Each row was made from one small tree. The marks that hang from a mark follow it in brackets, in alphabetical order. Every link used is in the known rows. Write each row's tree.
Known rows:
X(Q): [-10.4 -17.1 -10.0   6.1  -8.4   3.1 -22.2  -0.8  13.2  14.0   2.9   3.9
   7.9  -5.3   6.0  -7.8   3.5  -5.0  -3.3  12.4   6.8  -4.9  -5.9   0.9]
Q(X(A V(K))): [ -9.5  -4.7  -3.1 -28.6   3.0  -3.4  -1.8  -2.5   7.6  19.7 -28.3   2.6
 -23.2  -1.8  -2.8  10.6   8.0   7.6   2.8  -3.0   8.5 -14.4  -7.1   5.9]
M(Q): [-13.6  11.9  -6.4  18.5   1.9  -9.7 -19.8  -0.4   8.8 -20.7  -2.0   3.8
  -4.9  -3.6   7.9  -8.4  10.7  -8.6  -3.1 -14.9  13.3  -9.0  -3.0   9.5]
Q(X(A)): [ -1.3  13.2   5.0 -13.8  14.5   3.8 -14.5   1.9  11.3   3.5 -23.4   0.5
 -25.1  -8.3 -17.8 -13.1  11.3  -0.7   5.3  -6.7  13.7  -2.7  -7.5   4.9]
M(Q V(K)): [ -2.6  12.2   1.0  21.9  -6.2 -19.1 -19.1   0.7   0.7 -35.6   3.6   2.2
  -1.0  -0.9  33.7   3.8   5.9  -0.1 -19.1 -41.4   9.5 -20.4  -3.1  16.9]
Q(K X(A V)): [ -9.8  -3.1  -3.4 -17.9   1.4  -7.5  -9.2  -1.9   8.9  21.7  -8.3   2.8
 -29.2  -8.6  -7.9  10.1   7.9  -1.7  -2.4 -11.3   7.8 -18.1  -8.1   9.5]
V(K X): [-10.8  -3.0  -1.3 -27.3   3.6  -3.7  -4.0   0.0   5.7 -11.9  -5.0  -1.7
 -28.3   4.4  -3.6   9.2   9.3   6.0   5.6 -22.2  11.3 -12.0   5.5   4.2]
M(Q V(K X)): [ -6.0  14.2   1.5   1.2  -6.5 -21.3 -20.1   4.7   2.8 -36.4  -2.2  -2.1
 -31.0  10.6  25.3   7.6   6.7   4.5 -12.1 -47.6  14.0 -22.9  -2.3  14.7]
X(Q V(K)): [-18.8 -35.4 -18.0  -8.5 -18.5  -3.1  -6.3  -4.7   9.9  30.0   0.5   6.1
  10.1   2.1  20.3  15.6   0.6   3.4  -6.7  16.9   1.0 -16.3  -5.5   2.1]
K(Q V(X(A))): [ -6.0  42.7  15.5  -2.0  16.5  15.0  -6.4  -3.6   4.4 -12.1 -18.9  -3.7
 -44.0  -2.2 -38.8  -0.2   6.5  -8.6   9.7 -14.8   7.4   4.5  26.1   1.9]
X(A Q V(K)): [-18.2 -20.3 -13.0 -17.3 -14.0   0.8 -11.3  -6.9   9.3  40.9 -16.7   1.0
   8.7  -2.3  13.6   6.8  -4.4   1.9   8.9  14.2   5.5  -8.1 -10.2   4.1]
Q(K(V) X(A)): [  1.0  27.6  14.4  -3.3  17.6   5.7   1.3  -1.9   8.4  -2.1   0.2   4.2
 -33.3 -11.8 -29.7  10.0  11.9  -6.3 -12.7 -39.3   3.7 -13.8  12.0  10.8]
K(Q V(X)): [ -6.6  27.4  11.6   4.9  11.4  10.1  -1.0  -2.2   5.2 -24.7  -2.7   1.2
 -43.6   3.0 -32.7   7.4  11.5  -6.2  -5.6 -11.6   3.2  -4.2  27.7  -0.9]
K(Q): [ -2.9   8.4   2.6  17.0   6.2   4.7 -13.9  -3.9   3.0 -17.6  -1.8   1.4
  -7.6 -10.4  -8.2  -3.9   8.7  -8.7  -3.8   2.3   4.2  -2.3  13.8   2.5]
M(V(X)): [ -5.6   7.4   1.8  -2.9  -4.3  -7.7 -27.8   6.5   7.6 -20.3  -4.0  -1.3
 -34.7   1.5   8.9 -10.9   7.2   0.0  -5.4 -18.7  12.8  -6.3  -3.6   6.4]
K(V(X)): [-13.1  20.5   4.3  -7.5   9.8   6.4  -5.6   1.0  11.3 -14.0  -2.0   3.3
 -40.1   3.6 -24.3  -0.1  11.7  -3.9  -1.8 -15.3   8.3  -2.4  15.3   0.1]
A(K(Q) X): [-10.2   6.7  -3.2  29.7  -1.8  18.5  -4.4  -6.8   1.0 -16.7  -9.9   6.1
  14.7 -28.2 -14.7 -21.6   7.9 -15.1  -6.6   6.6   2.2  12.3  17.9  -1.4]
M(Q V): [ -5.3  17.7  -1.8  32.1  -6.3 -16.4 -31.1   3.1   6.1 -33.3   3.6   3.0
  -7.2  -3.9  27.3 -12.4   7.2  -6.8 -17.6 -25.5  12.7 -11.2  -7.2  14.2]
Q(K(V(X(A)))): [ -9.6  30.0  10.8 -12.7  12.3   4.6  -4.0  -3.1   6.2  -2.7   2.1  -2.5
 -43.3  -6.9 -30.8   8.2   5.6  -8.0   4.8 -40.8   8.5  -7.0  16.2   9.3]
Q(K X(A)): [  1.0   9.4   6.4 -12.3  11.9  -1.6 -10.2  -0.3   7.2   4.1  -4.0  -0.2
 -26.4 -14.0 -15.3   3.3   9.9  -2.7  -2.0 -29.6  10.1 -14.3  -5.2  11.4]
M(Q(K) V(X(A))): [ -4.4  29.0   6.7   4.4  -1.8 -21.7 -32.1   3.3   2.0 -22.7   1.3  -6.8
 -39.6  -1.1  12.4  -1.2   1.1  -6.5   0.0 -56.6  17.2 -17.5  -6.7  20.6]
A(X): [ -6.5   4.5  -8.8  16.8   5.7   6.9  -4.0  -3.3   7.7 -15.8  -0.4   9.1
  11.9 -21.5  -4.5 -16.7   8.6  -2.4   0.3   4.5   4.8   5.5  -0.7   6.2]
V(K X(A Q)): [-10.4  -5.8  -1.3 -32.4  -3.1   2.9 -13.9  -1.2   9.3  22.2 -17.3  -6.1
 -15.8   4.7  -2.1   5.4  -1.8   5.5  18.1 -11.0  12.3  -7.1  -5.1   3.5]

Which tree is each row?
[-16.8 -28.7 -21.5  15.4 -18.4  -2.5  -3.0  -6.7   9.1  26.4  19.3  11.4
  18.4 -16.5  12.6  10.5  -0.4  -3.1 -12.3  15.1  -4.1 -13.8  -9.7   7.2]
A(X(Q(K) V))
[-19.2 -16.3 -14.8  -6.8 -13.5   2.3 -22.5  -4.0  14.4  45.0 -18.4   2.2
   3.6  -5.7   7.0  -9.8  -3.3  -4.9  11.0  29.4   8.5   0.5 -13.4   1.6]
X(A Q V)
[ -3.6  19.4  10.4 -21.8  11.3   5.5  -6.2  -4.4  -1.2  -9.5 -22.7  -8.8
 -32.2  -1.3 -19.5   9.2   3.8   1.3  18.2 -21.0  10.0  -4.8  14.1   5.8]
V(K(Q) X(A))
[ -4.5  23.9   7.0  14.5  -6.1  -6.4 -34.2   5.6   7.8 -13.3 -29.8  -1.3
 -20.8  -7.7   7.4 -28.0   9.0 -11.8 -14.2 -32.3  19.8  -4.2  -7.5   9.0]
M(Q(X(A(K))) V)
[-27.2 -30.5 -25.3  13.4 -26.6  11.4  -8.5  -5.1  12.7  34.6 -10.1  11.0
  27.3 -17.8   8.2 -18.4   0.3  -9.1  -8.9  36.4   2.1   7.5  -5.1  -4.8]
A(K X(Q V))
[-17.2 -12.9  -3.9   2.1  -9.8   5.1  -9.1  -1.1   7.4   9.2 -22.7   5.3
 -24.0  -5.7 -13.9  -3.4  13.6 -10.0 -16.3  15.8   5.2  -5.9  10.9  -6.6]
A(K(Q(X(V))))
[ -6.3  24.2  11.3   3.8  -5.9   7.6 -31.2   1.4   0.9 -10.7 -27.9 -10.0
 -32.4  -9.5  -9.6 -25.5   1.0 -13.4   3.3 -18.4  15.0  10.0  13.9   0.9]
M(V(X(A(K(Q)))))
[-11.1  26.0   3.3  28.4   4.9  -8.3  -4.3  -4.3   5.7 -27.7  24.3   7.0
 -13.9  -6.6  -5.4  15.0  10.8 -13.7 -21.2 -46.6   4.3 -20.5  16.2  14.8]
M(Q(K(V)))
[  3.3  24.4  15.5  16.3  15.1  11.3   1.8  -0.8   7.5 -24.0  -5.8   6.8
 -32.5  -3.0 -32.7  10.0  17.1  -4.4 -23.1 -10.3  -1.2 -10.6  22.8   0.7]
K(Q(X) V)
[  6.0   0.6  10.2  -2.2  10.2   1.6   1.1  -1.5   1.5 -20.1  -6.7   2.0
 -22.1  -1.3 -12.7  19.7  14.8   5.5 -14.4 -16.5   1.4 -20.0  12.2   4.3]
V(K(Q(X)))
[-16.6  -0.3  -8.1  29.6 -10.5  23.7  -1.3  -5.7  12.5  10.5  -0.6  11.8
  23.8 -19.9 -13.9 -19.3   4.3 -13.9 -17.7   8.1  -1.7  11.1  14.7  -4.1]
A(K(V) X(Q))
[ -5.4  18.2  13.1  17.9   6.1  18.3   0.6  -1.5   6.6 -14.2 -13.3   5.6
 -26.3  -8.5 -36.5  -2.8  17.3 -13.6 -25.1 -12.7   0.9  -1.8  30.6  -5.4]
A(K(Q(X) V))
[ -2.5 -13.4  -1.2   0.8 -17.7 -12.3 -29.2   5.1   7.5   0.7  20.4  -2.4
 -24.3   2.2  17.4   7.6  -0.2  -0.7 -18.3 -26.9   6.0 -21.8  -6.0   9.3]
M(V(X(Q(K))))
[-28.8 -21.3 -18.0  -6.1 -22.8   8.7 -25.3  -5.0  13.5  53.3 -24.6   0.9
  11.0 -11.0   4.1 -23.6  -3.5 -14.3   8.7  27.4  11.5   8.6  -7.0  -4.7]
X(A(K) Q V)
[  6.2  27.0  10.9  15.9   1.7 -19.7 -26.9   4.2   4.6 -21.7  -1.6  -0.9
 -28.9  -7.1  12.6   0.3   7.6  -4.3 -20.6 -54.7  12.9 -24.8 -11.4  21.7]
M(Q(K X(A)) V)
[-14.4  26.8   5.6   8.1   5.9 -11.1  -3.8  -0.9   6.7 -27.1  17.9   3.0
 -42.8   5.5 -13.9  19.3  11.2  -9.0 -12.6 -52.3   9.0 -22.7  15.4  12.4]
M(Q(K(V(X))))
[-15.4  -8.5  -8.7  -7.6  -4.9 -18.3  -2.1   0.3   8.8  -3.9 -11.3   7.6
 -22.7   9.9  12.7  21.8  14.3   6.4 -15.7 -14.1   8.7 -29.6  -8.0   9.0]
M(Q(X(V(K))))
[ -9.9  17.0   4.6   8.9   2.4  16.1 -21.9  -6.7   1.6   2.9 -25.8  -4.3
  -2.1 -21.8 -19.7 -24.3   3.6 -20.1   9.2  -1.9  11.4  14.2  16.7  -0.7]
X(A(K(Q)))
[ -7.1  -2.5  -0.3  19.1  -5.0   4.6  -3.0  -4.9  10.3   7.6  27.2   6.7
  -0.3  -7.4  -6.7  15.0   4.2 -10.2 -22.5 -19.2  -3.4 -16.2  12.5   6.1]
X(Q(K(V)))
[ -6.4  -5.2  -4.1   1.5  -4.4   1.3 -20.1  -4.5   8.4  24.4   6.6  -2.0
   4.4 -15.0   0.4  -1.1  -2.9  -9.0   4.3 -12.1   7.1  -8.4  -6.0   9.4]
X(A Q(K))
[-15.5 -13.6 -16.3   0.5  -5.5  -0.3   9.0  -7.5   3.7   1.8  -3.8  11.4
  13.1 -14.0  10.5   8.4   5.4   5.7  -3.0   8.6  -0.5  -6.9  -1.0   7.0]
A(X(V(K)))
[ -6.0  -9.5  -3.8  -0.1 -16.1  -6.4 -33.4   7.5  12.1   1.2   0.6  -1.3
 -21.3   6.0  15.3  -9.5   0.8   1.7 -11.1  -1.9  10.2  -9.4 -10.2   3.1]
M(V(X(Q)))
[-18.4 -32.9 -18.3   2.3 -20.5  -8.8 -12.1  -4.2  10.2  31.3  19.7   5.4
   3.2  -5.5  15.0  14.4   0.0  -6.3 -12.7   8.2  -0.4 -19.3  -7.7   5.5]
X(Q(K) V)
[ -5.5  12.9   4.0   9.4   0.2   9.8 -10.6  -6.5   8.8  18.2  11.8   1.7
  -1.8 -11.9 -12.6   7.4  -1.0 -12.0  -7.1 -21.4   0.5  -8.0   9.6   8.4]
X(A Q(K(V)))
[-15.7  22.0   9.1   6.9   2.0  17.0  -6.2  -2.8   4.5 -16.5 -10.6  -0.2
 -36.6  -2.9 -36.6  -4.5  11.0 -15.8  -9.0 -13.6   5.4   4.7  35.7  -6.7]
A(K(Q V(X)))
[-17.2  12.2  -5.8  -5.1   1.0 -12.2 -18.2   1.1  12.6  10.8 -28.9   4.0
 -28.7   2.8   0.3  -2.7  10.1  -1.4   3.2  -2.6  16.5 -12.9 -16.0   8.3]
M(Q(X(A V)))
[-10.4  19.9   7.5  27.2   2.3  19.8  -4.9  -6.5   2.5 -15.4  -3.9   3.8
  -8.7 -14.7 -26.9 -10.0  10.8 -20.9 -16.0  -9.2   0.8   7.4  35.7  -4.5]
A(K(Q V))
[ -4.5 -16.7 -11.9  21.0  -7.2   3.1  -5.9  -4.8   7.3   7.8  24.1   8.2
  22.0 -21.1   4.8   3.1   1.2  -3.9 -12.0  -3.7  -2.2 -10.2  -4.4   9.1]
A(X(Q(K)))
[-12.0  34.5   8.8 -14.8  14.4  10.5  -7.6  -0.9  10.6  -2.6 -17.8  -1.6
 -41.3  -0.8 -30.5  -8.4   7.4  -5.6  12.8 -18.2  12.9   5.6  12.4   2.7]
K(V(X(A)))
[-26.1 -14.6 -20.3  10.2 -14.2   8.7  -5.7  -5.7   7.3  12.3 -13.2  11.2
  13.8 -23.0   1.2 -22.3   6.5 -10.6  -3.3  22.5   5.1  10.5   0.6  -1.8]
A(K X(V))
[-12.8  -0.4  -1.4  -8.1 -20.0   4.2 -40.0   4.2  10.8  21.0 -24.1  -7.0
 -16.2  -4.1   6.9 -31.4  -4.1 -10.0   2.2  -7.5  16.7   6.5  -5.6  -0.3]
M(V(X(A(K) Q)))
[ -1.0   2.5   3.5 -12.9  -3.6 -10.6 -15.4   4.1   2.0 -24.0  -2.2  -2.5
 -30.9   4.2  15.7   4.0   6.5   7.4  -7.3 -32.9  10.0 -15.2   1.2   9.0]
M(V(K X))
[ -8.0  -6.0  -1.8   1.3  -0.8  -1.2  -7.6  -0.2   7.7   2.6 -12.9   5.6
 -30.4  -0.3 -10.2   9.7  13.9  -0.8 -12.9  17.4   1.9 -14.4   3.2  -0.6]
K(Q(X(V)))
[-16.5  10.9   0.2   8.8  -7.0  22.4 -14.8  -5.7  12.6  28.8 -16.1   1.5
   8.2 -13.6 -17.0 -22.9   0.3 -18.3  -1.2  -0.4   7.4  12.0  12.1  -4.1]
X(A(K(V)) Q)
[-21.7   3.5  -5.0   1.8  -9.2  11.4 -17.6  -8.2   2.8  20.7 -29.5  -1.2
  -5.9 -17.3 -11.0 -17.1   1.5 -18.5   8.7  15.6   9.4  10.8  11.3  -2.9]
X(A(K(Q)) V)
[ -2.5  38.9  13.1  11.3  15.6  -5.6  -2.5  -1.4   7.6 -14.7  -0.6   3.8
 -33.9  -4.7 -20.7  13.3  12.6  -9.1 -14.8 -53.2   7.9 -21.4   7.8  16.0]
M(Q(K(V) X(A)))
[-17.9 -18.6 -13.0  -4.9 -15.5  -3.8 -18.3  -6.1   9.9  44.2   1.9   1.3
   2.0 -10.2   9.0   7.1  -4.9  -6.8   3.7   6.3   4.3 -11.7  -9.1   7.7]
X(A Q(K) V)
[-15.6  -7.4  -8.1  -1.6 -12.2  14.2 -27.6  -2.9  12.0  33.3 -20.5  -2.2
  15.2 -16.3  -3.3 -28.8  -1.4 -15.3   9.4   8.2  13.6  12.3  -2.6  -2.8]
X(A(K) Q)
